Each row was made from one small tree. The marks that hang from a mark follow it in brackets, in the order of their numbers. Every link used is in the known rows. Write each row's tree.
Known rows
Z20{Z145 Z711{Z937}}: [-.33,.11,.09,.14,.15,.01,.00,.27,-.05,-.10,-.01,-.09,.23,-.01,.07,-.39,.05,.12,-.12,-.07,-.05,.16,-.09,-.03,-.18,-.27,.09,.16,-.06,.07,.10,.13,-.02,.09,.07,.18,-.08,.02,.03,-.17,-.02,.32,-.18,-.40,.25,.11,-.15,.17,-.38,-.24,.24]
Z135{Z145{Z20{Z583{Z543{Z431 Z770}} Z711}}}: [-.11,.11,.46,.07,.20,-.04,-.19,.06,-.10,-.34,.12,.18,.23,.29,.42,-.45,.02,-.01,-.39,-.17,.15,.02,-.34,-.20,-.47,-.41,.05,-.15,.01,.21,-.25,-.02,.06,-.07,.10,.11,-.23,-.24,.05,.08,-.11,.03,-.75,-.35,.06,.26,-.15,-.23,.41,-.06,-.09]
Z583{Z543{Z431 Z770}}: [.11,.08,.11,-.04,.25,-.13,-.13,-.15,-.15,-.29,.02,-.23,.40,.12,-.02,.03,-.08,.11,-.39,.06,.10,.19,-.22,-.13,-.03,-.23,-.11,-.09,.08,.07,-.21,.12,.07,-.19,-.06,.01,-.02,.10,-.09,-.06,.08,.00,-.34,.00,-.08,.09,.00,.01,.33,-.22,.02]
Z135{Z145{Z20{Z583{Z543{Z431 Z770}} Z711{Z937}}}}: [-.17,.10,.51,.14,.11,-.02,-.10,.07,-.09,-.42,.15,.01,.34,.24,.27,-.61,-.03,-.03,-.35,-.26,.16,.12,-.31,-.21,-.46,-.31,.05,-.14,.04,.21,-.40,.16,.01,-.08,.11,.02,-.30,-.11,.22,.04,-.05,.20,-.70,-.56,.22,.21,-.18,-.26,.25,-.16,.07]
Z20{Z583 Z711}: [-.07,-.05,.09,.07,.03,.14,-.18,.10,-.12,-.08,.04,.04,-.20,.01,.12,-.35,.11,-.16,-.18,-.03,-.21,-.01,-.15,-.13,-.29,-.32,.14,.00,-.11,.15,-.02,.05,-.03,.06,.04,.25,-.02,-.25,-.14,.01,-.03,-.04,-.29,-.33,.18,.10,-.18,-.16,-.30,-.05,-.04]
Z711{Z20 Z937}: [-.14,.00,-.07,.06,-.18,.01,.04,-.12,-.08,-.13,.09,-.24,.04,.05,.10,-.16,-.09,-.15,-.19,-.23,-.13,.06,.01,-.06,-.19,.03,-.06,.21,.08,.03,-.04,.10,.17,-.08,.09,-.08,-.07,.20,.11,.08,.01,.10,.04,-.12,.21,.04,.07,.00,-.26,.01,.16]
Z145{Z20}: [.03,.05,.01,.05,-.02,-.02,.04,.14,.02,.03,.11,.28,-.01,.10,.20,-.08,-.09,.15,.10,-.07,.26,-.18,-.01,-.01,-.16,.22,-.01,.04,.03,-.08,-.07,.02,-.10,.05,.09,-.12,-.15,-.22,.18,.18,-.08,.09,-.03,.00,-.09,-.08,.01,-.08,.05,.10,-.04]
Z145{Z20{Z583{Z543} Z711}}: [-.13,.16,.12,.09,.01,.04,-.13,.17,-.11,-.06,.10,.31,-.18,.18,.18,-.46,.00,.00,-.14,.07,.21,-.17,-.16,-.30,-.41,-.21,.07,.11,.06,.08,-.19,.14,-.07,.00,.17,.13,-.13,-.46,.00,.37,-.03,-.04,-.64,-.23,-.01,.17,-.18,-.16,-.09,-.14,-.05]
Z711{Z20{Z583{Z543}} Z937}: [-.19,.09,.02,.05,-.30,-.02,-.04,-.22,-.18,-.22,.19,-.29,-.09,.06,.07,-.17,-.03,-.29,-.33,-.01,.04,.03,-.09,-.36,-.37,-.23,-.07,.20,.12,.21,-.26,.33,.10,-.10,.20,.07,-.01,-.12,.16,.42,.10,-.04,-.43,-.24,.25,.16,-.02,-.07,-.46,-.13,.17]
Z770{Z543}: [.00,-.16,.01,.09,.03,.03,-.01,-.10,-.14,-.02,-.10,-.13,-.10,.01,.13,.00,.13,-.08,.04,-.03,.02,.12,.10,-.07,.04,.08,-.03,.10,.12,-.07,.03,.15,-.16,.14,-.05,-.03,.26,-.01,-.24,.29,-.14,-.12,-.05,-.05,-.03,.19,-.04,.00,-.02,-.06,-.02]
Z431{Z543{Z770}}: [.01,-.09,.00,.00,-.06,.08,-.04,.28,-.15,-.01,-.01,-.17,.42,.05,.06,-.07,-.07,.13,-.12,.01,-.08,.26,-.19,.02,-.08,-.11,.08,-.10,.06,.07,-.11,-.10,-.11,-.15,-.04,-.10,.08,-.11,-.08,-.38,.00,-.06,-.09,-.01,-.11,.12,-.19,-.12,.27,.13,.06]
Z770{Z543{Z431}}: [.07,-.25,.09,.07,.26,-.04,-.10,-.29,-.22,-.03,.00,-.15,.09,.06,.14,.01,.08,.04,-.10,-.13,.00,.18,-.09,-.08,.07,.10,-.06,-.08,.10,-.06,.12,.20,-.07,.22,-.04,-.02,.19,.03,-.17,.30,-.13,.00,.00,-.18,-.02,.18,.02,-.02,.16,-.16,.00]
Z711{Z20{Z145 Z583} Z937}: [-.39,.09,.04,.08,-.14,.05,-.01,.05,-.21,-.07,.27,-.05,.14,.02,.28,-.04,.17,-.19,-.29,-.13,.04,-.03,-.11,-.24,-.48,-.31,.09,.07,-.12,.19,.00,.21,.13,.11,.08,.20,.01,-.08,.17,.20,.05,.29,-.20,-.32,.40,.11,-.06,.00,-.78,-.04,.27]
Z135{Z145{Z20{Z583{Z543{Z431}} Z711{Z937}}}}: [-.24,.08,.42,.17,.06,-.14,-.02,-.06,.02,-.26,.17,.06,.03,.19,.31,-.65,-.07,.00,-.32,-.27,.29,.00,-.30,-.22,-.38,-.16,.07,-.07,.02,.12,-.26,.10,.17,.01,.28,.05,-.33,-.26,.33,.26,-.05,.19,-.62,-.61,.25,.07,-.06,-.14,.13,-.22,.05]
Z135{Z145{Z20{Z583{Z543}}}}: [-.14,.19,.34,.05,-.23,-.05,.09,-.08,.07,-.11,.13,.29,-.20,.23,.25,-.20,.06,-.12,-.02,-.03,.47,-.25,-.04,-.24,-.35,-.12,.04,-.11,.03,.05,-.27,.02,.02,-.03,.19,-.05,-.06,-.32,.36,.40,-.11,-.02,-.53,-.16,.02,.14,-.01,-.15,.12,.04,-.08]
Z583{Z543{Z431}}: [.07,.06,.07,-.01,.24,-.26,-.05,-.30,-.10,-.11,.06,-.09,.17,.07,-.04,-.05,-.03,.13,-.20,.13,.12,.07,-.20,-.11,.01,-.11,-.11,-.11,.13,.01,-.05,.16,.11,-.02,.11,-.01,-.03,.02,.03,.14,.08,.01,-.29,-.08,.00,.00,.07,.06,.27,-.24,.01]
Z937{Z711}: [.15,.11,-.15,.00,-.03,.09,-.05,.00,.11,.19,.09,-.11,.09,-.08,.13,-.11,.07,.18,-.31,.04,.07,-.10,.18,-.02,-.06,-.16,-.05,.09,.17,-.03,.21,.14,-.07,.04,.03,.01,-.03,.13,-.02,-.07,.15,-.07,-.06,-.15,-.02,-.11,-.03,-.05,-.08,-.16,-.15]

Which tree is each row?
[-.16,.13,.15,.21,-.10,.00,-.03,.10,-.07,-.25,.17,.08,-.13,.12,.13,-.58,-.09,.01,-.27,-.05,.20,-.09,-.14,-.28,-.43,-.10,.08,.18,.10,.11,-.31,.29,-.13,-.11,.16,.04,-.10,-.37,.25,.36,.03,.03,-.56,-.45,.15,.16,-.19,-.15,-.30,-.22,.09]	Z145{Z20{Z583{Z543} Z711{Z937}}}
[-.06,.32,-.07,-.02,-.06,.17,-.20,-.02,-.18,.02,.30,-.11,.44,.04,.35,.02,.19,-.09,-.80,.24,.21,-.07,-.02,-.38,-.57,-.75,-.01,.25,.24,.26,.06,.33,-.07,.03,.04,.32,.08,-.12,-.07,.09,.16,-.06,-.65,-.12,.12,.23,-.29,-.09,-.52,-.26,.00]	Z937{Z711{Z20{Z145 Z583{Z543{Z770}}}}}
[-.31,.13,.29,.09,.36,-.02,-.20,.11,-.24,-.31,.13,-.28,.57,.08,.10,-.31,.15,.01,-.65,.03,.00,.31,-.40,-.29,-.45,-.65,.10,-.09,-.07,.30,-.15,.31,-.07,-.04,.01,.35,-.08,-.03,-.01,-.12,.08,.31,-.68,-.54,.35,.35,-.26,-.01,-.38,-.42,.21]	Z20{Z145 Z583{Z543{Z431 Z770}} Z711{Z937}}
[.07,.05,-.19,.03,-.21,.22,-.16,-.13,-.04,.14,.29,-.07,-.02,-.04,.38,-.07,.12,-.14,-.47,-.10,-.10,-.17,.03,-.15,-.43,-.30,.04,.15,.15,.12,.14,.15,.07,.12,.05,.17,-.05,-.09,-.09,.15,.11,-.09,-.29,-.22,.16,.00,-.09,-.19,-.47,-.05,-.13]	Z937{Z711{Z20{Z583}}}
[.03,-.01,.01,-.01,.09,-.07,-.19,-.42,-.29,-.07,.23,-.18,.03,.16,.23,-.03,.05,-.16,-.40,.01,.02,-.01,-.26,-.29,-.35,-.28,-.04,-.04,.05,.18,-.01,.21,.30,.01,.17,.13,-.01,-.20,-.03,.45,.06,.02,-.46,-.20,.14,.06,.05,-.10,-.20,-.15,.02]	Z711{Z20{Z583{Z543{Z431}}}}
[-.38,.19,.21,.09,.05,-.03,-.06,.12,-.18,-.19,.06,-.07,.10,-.02,.01,-.41,.15,-.07,-.35,.09,.13,.07,-.15,-.28,-.38,-.53,.11,.15,-.04,.19,-.09,.35,-.09,.05,.11,.23,-.05,-.27,.07,.15,.08,.22,-.64,-.46,.33,.32,-.24,.12,-.57,-.37,.21]	Z20{Z145 Z583{Z543} Z711{Z937}}
[-.05,.34,-.10,.01,-.06,.08,-.15,-.17,-.16,.12,.32,.00,.16,.01,.38,-.07,.23,-.06,-.66,.24,.21,-.23,.00,-.37,-.54,-.64,-.02,.21,.24,.08,.16,.40,.06,.21,.14,.27,.03,-.30,.00,.33,.17,.01,-.62,-.22,.17,.14,-.16,.05,-.57,-.29,.01]	Z937{Z711{Z20{Z145 Z583{Z543}}}}
[-.13,.00,.00,.06,-.29,.12,-.06,-.12,-.15,-.15,.24,-.19,-.03,.07,.13,-.13,-.03,-.26,-.27,-.20,-.16,.00,-.10,-.20,-.37,-.12,.06,.11,-.02,.16,-.13,.16,.16,-.04,.07,.07,-.02,-.04,.12,.20,.06,.08,-.12,-.30,.37,.06,-.02,-.18,-.57,.01,.11]	Z711{Z20{Z583} Z937}
[-.08,.06,.27,.18,.21,.05,-.22,.12,-.17,-.38,.19,-.19,.37,.24,.23,-.50,-.12,.10,-.51,-.12,.08,.12,-.40,-.26,-.47,-.20,.03,-.02,.01,.23,-.39,.26,-.11,-.16,.05,.07,-.22,-.12,.06,.04,.04,.17,-.68,-.49,.14,.21,-.19,-.22,.00,-.28,.10]	Z145{Z20{Z583{Z543{Z431 Z770}} Z711{Z937}}}
[-.20,.20,.25,-.01,.07,.06,-.14,.11,-.16,-.12,.10,-.04,.35,.09,.10,.08,.16,-.18,-.34,.29,.18,.03,-.13,-.32,-.33,-.61,.08,-.08,-.07,.25,-.15,.20,-.17,-.07,-.05,.29,.16,-.19,-.05,.01,.04,.13,-.60,-.04,.11,.32,-.27,.00,-.37,-.18,.12]	Z20{Z145 Z583{Z543{Z770}}}
[-.26,.07,.22,.01,.41,-.08,-.20,-.03,-.21,.00,.13,.11,.25,.11,.16,-.32,.16,.04,-.44,.16,.09,.05,-.33,-.32,-.39,-.62,.09,-.14,-.06,.16,.17,.24,.09,.17,.10,.37,.00,-.30,-.08,.19,-.01,.17,-.66,-.43,.18,.23,-.16,.05,-.36,-.43,.12]	Z20{Z145 Z583{Z543{Z431}} Z711}
[-.32,.14,.08,.07,.14,-.13,-.09,-.29,-.31,-.13,.33,-.17,.27,.08,.21,-.03,.07,-.06,-.52,-.05,.13,.08,-.36,-.36,-.47,-.40,-.01,.00,-.01,.20,-.04,.40,.27,.07,.15,.21,-.06,-.05,.21,.32,.11,.33,-.51,-.41,.35,.20,.02,.05,-.59,-.38,.30]	Z711{Z20{Z145 Z583{Z543{Z431}}} Z937}
[-.10,.16,.24,-.03,.32,-.07,-.20,-.07,-.20,-.13,.22,-.08,.51,.11,.16,.10,.16,-.04,-.56,.22,.21,.10,-.35,-.34,-.33,-.61,.03,-.27,-.11,.21,-.08,.27,-.02,-.01,-.07,.29,.07,-.13,-.05,.05,.10,.19,-.58,-.19,.13,.23,-.14,.01,-.19,-.27,.13]	Z20{Z145 Z583{Z543{Z431 Z770}}}
[.22,.15,-.02,.01,.08,.13,-.29,-.29,-.23,-.03,.30,-.29,.48,.16,.37,-.02,.12,-.04,-.88,.04,-.05,.03,-.19,-.27,-.48,-.56,-.10,.05,.25,.25,-.02,.25,.08,-.05,.04,.21,-.02,.01,-.15,.09,.22,-.09,-.57,-.27,.09,.13,-.15,-.19,-.14,-.24,-.09]	Z937{Z711{Z20{Z583{Z543{Z431 Z770}}}}}
[-.25,.09,-.02,.01,-.04,.11,-.10,-.09,-.19,.13,.22,.15,.07,.05,.35,.06,.16,-.23,-.22,-.08,.01,-.10,-.12,-.23,-.47,-.41,.13,-.02,-.07,.11,.14,.12,.15,.17,.06,.32,.06,-.26,-.03,.21,-.01,.22,-.28,-.12,.23,.19,-.04,.00,-.65,.03,.13]	Z711{Z20{Z145 Z583}}
[-.24,.13,.12,.03,.10,-.03,-.17,-.14,-.31,-.24,.29,-.38,.58,.15,.25,.00,.08,-.10,-.64,.01,.05,.20,-.32,-.39,-.47,-.55,-.02,-.07,-.06,.27,-.16,.38,.12,-.07,.07,.28,.01,.04,.05,.07,.12,.24,-.57,-.27,.36,.23,-.06,.00,-.45,-.28,.28]	Z711{Z20{Z145 Z583{Z543{Z431 Z770}}} Z937}
[-.16,.04,.23,.18,.19,-.10,-.11,-.03,-.13,-.24,.20,-.05,.03,.16,.19,-.58,-.09,.19,-.36,-.11,.12,-.02,-.37,-.27,-.41,-.09,.07,-.04,.06,.13,-.25,.27,.00,.00,.16,.06,-.24,-.29,.20,.33,.06,.21,-.61,-.67,.15,.12,-.10,-.22,-.12,-.33,.04]	Z145{Z20{Z583{Z543{Z431}} Z711{Z937}}}
[-.13,.14,.13,-.06,.21,-.02,-.21,-.19,-.31,-.14,.28,-.12,.48,.19,.34,.16,.13,-.13,-.65,.12,.06,.09,-.36,-.34,-.49,-.62,.00,-.02,-.01,.24,-.01,.29,.20,-.02,.05,.30,.04,-.16,-.09,.19,.06,.18,-.61,-.07,.18,.20,-.12,.03,-.29,-.21,.16]	Z711{Z20{Z145 Z583{Z543{Z431 Z770}}}}
[-.14,.20,-.14,.06,-.04,.17,-.15,-.07,-.09,.26,.35,.00,.18,-.01,.44,.06,.30,-.09,-.60,.04,.08,-.19,-.02,-.20,-.53,-.54,.10,.14,.09,.12,.29,.21,.04,.25,.06,.30,.03,-.17,.02,.17,.10,.15,-.28,-.19,.22,.12,-.14,-.09,-.69,-.11,.01]	Z937{Z711{Z20{Z145 Z583}}}
[-.35,.14,.26,.11,.26,-.15,-.15,.01,-.20,-.11,.13,-.18,.30,.02,.08,-.42,.14,.03,-.52,.03,.14,.16,-.36,-.32,-.37,-.50,.11,-.08,-.02,.18,.02,.35,.03,.13,.09,.32,-.07,-.22,.06,.12,.14,.37,-.57,-.64,.33,.22,-.13,.13,-.45,-.50,.25]	Z20{Z145 Z583{Z543{Z431}} Z711{Z937}}
[-.34,.24,.29,.09,.12,.09,-.14,.29,-.20,-.32,.02,-.24,.36,.06,.03,-.38,.16,-.16,-.56,.09,.06,.25,-.16,-.34,-.42,-.63,.08,.13,.01,.30,-.28,.38,-.15,-.09,-.01,.32,.05,-.11,-.02,-.10,.01,.20,-.70,-.36,.34,.39,-.37,.02,-.52,-.35,.23]	Z20{Z145 Z583{Z543{Z770}} Z711{Z937}}
[-.02,.25,-.25,-.01,.00,.10,-.06,.02,-.08,.27,.21,.02,.26,-.06,.40,.02,.22,.06,-.45,.03,.10,-.18,.07,-.04,-.35,-.33,-.03,.24,.22,-.01,.28,.20,.12,.20,.08,.18,-.08,.07,.03,.02,.10,.17,-.13,-.04,.04,.00,-.03,.04,-.35,-.17,.04]	Z937{Z711{Z20{Z145}}}
[-.45,.04,.13,.13,.09,.10,-.03,.27,-.10,-.07,.09,-.05,.16,-.02,.11,-.36,.15,-.07,-.34,-.05,-.03,.09,-.18,-.17,-.42,-.45,.23,.08,-.15,.19,.06,.22,-.07,.16,.02,.34,-.04,-.17,.07,-.03,.02,.34,-.34,-.58,.38,.21,-.21,.00,-.66,-.25,.22]	Z20{Z145 Z583 Z711{Z937}}
[-.19,.07,.29,.12,-.07,.12,-.04,.19,.07,-.03,.09,.40,-.17,.17,.41,-.47,.08,-.14,-.06,-.24,.07,-.19,-.15,-.05,-.46,-.20,.16,-.06,-.09,.06,-.09,-.13,.07,.10,.15,.08,-.22,-.36,.15,.13,-.13,-.01,-.42,-.41,.09,.17,-.14,-.25,.00,.19,-.07]	Z135{Z145{Z20{Z583 Z711}}}
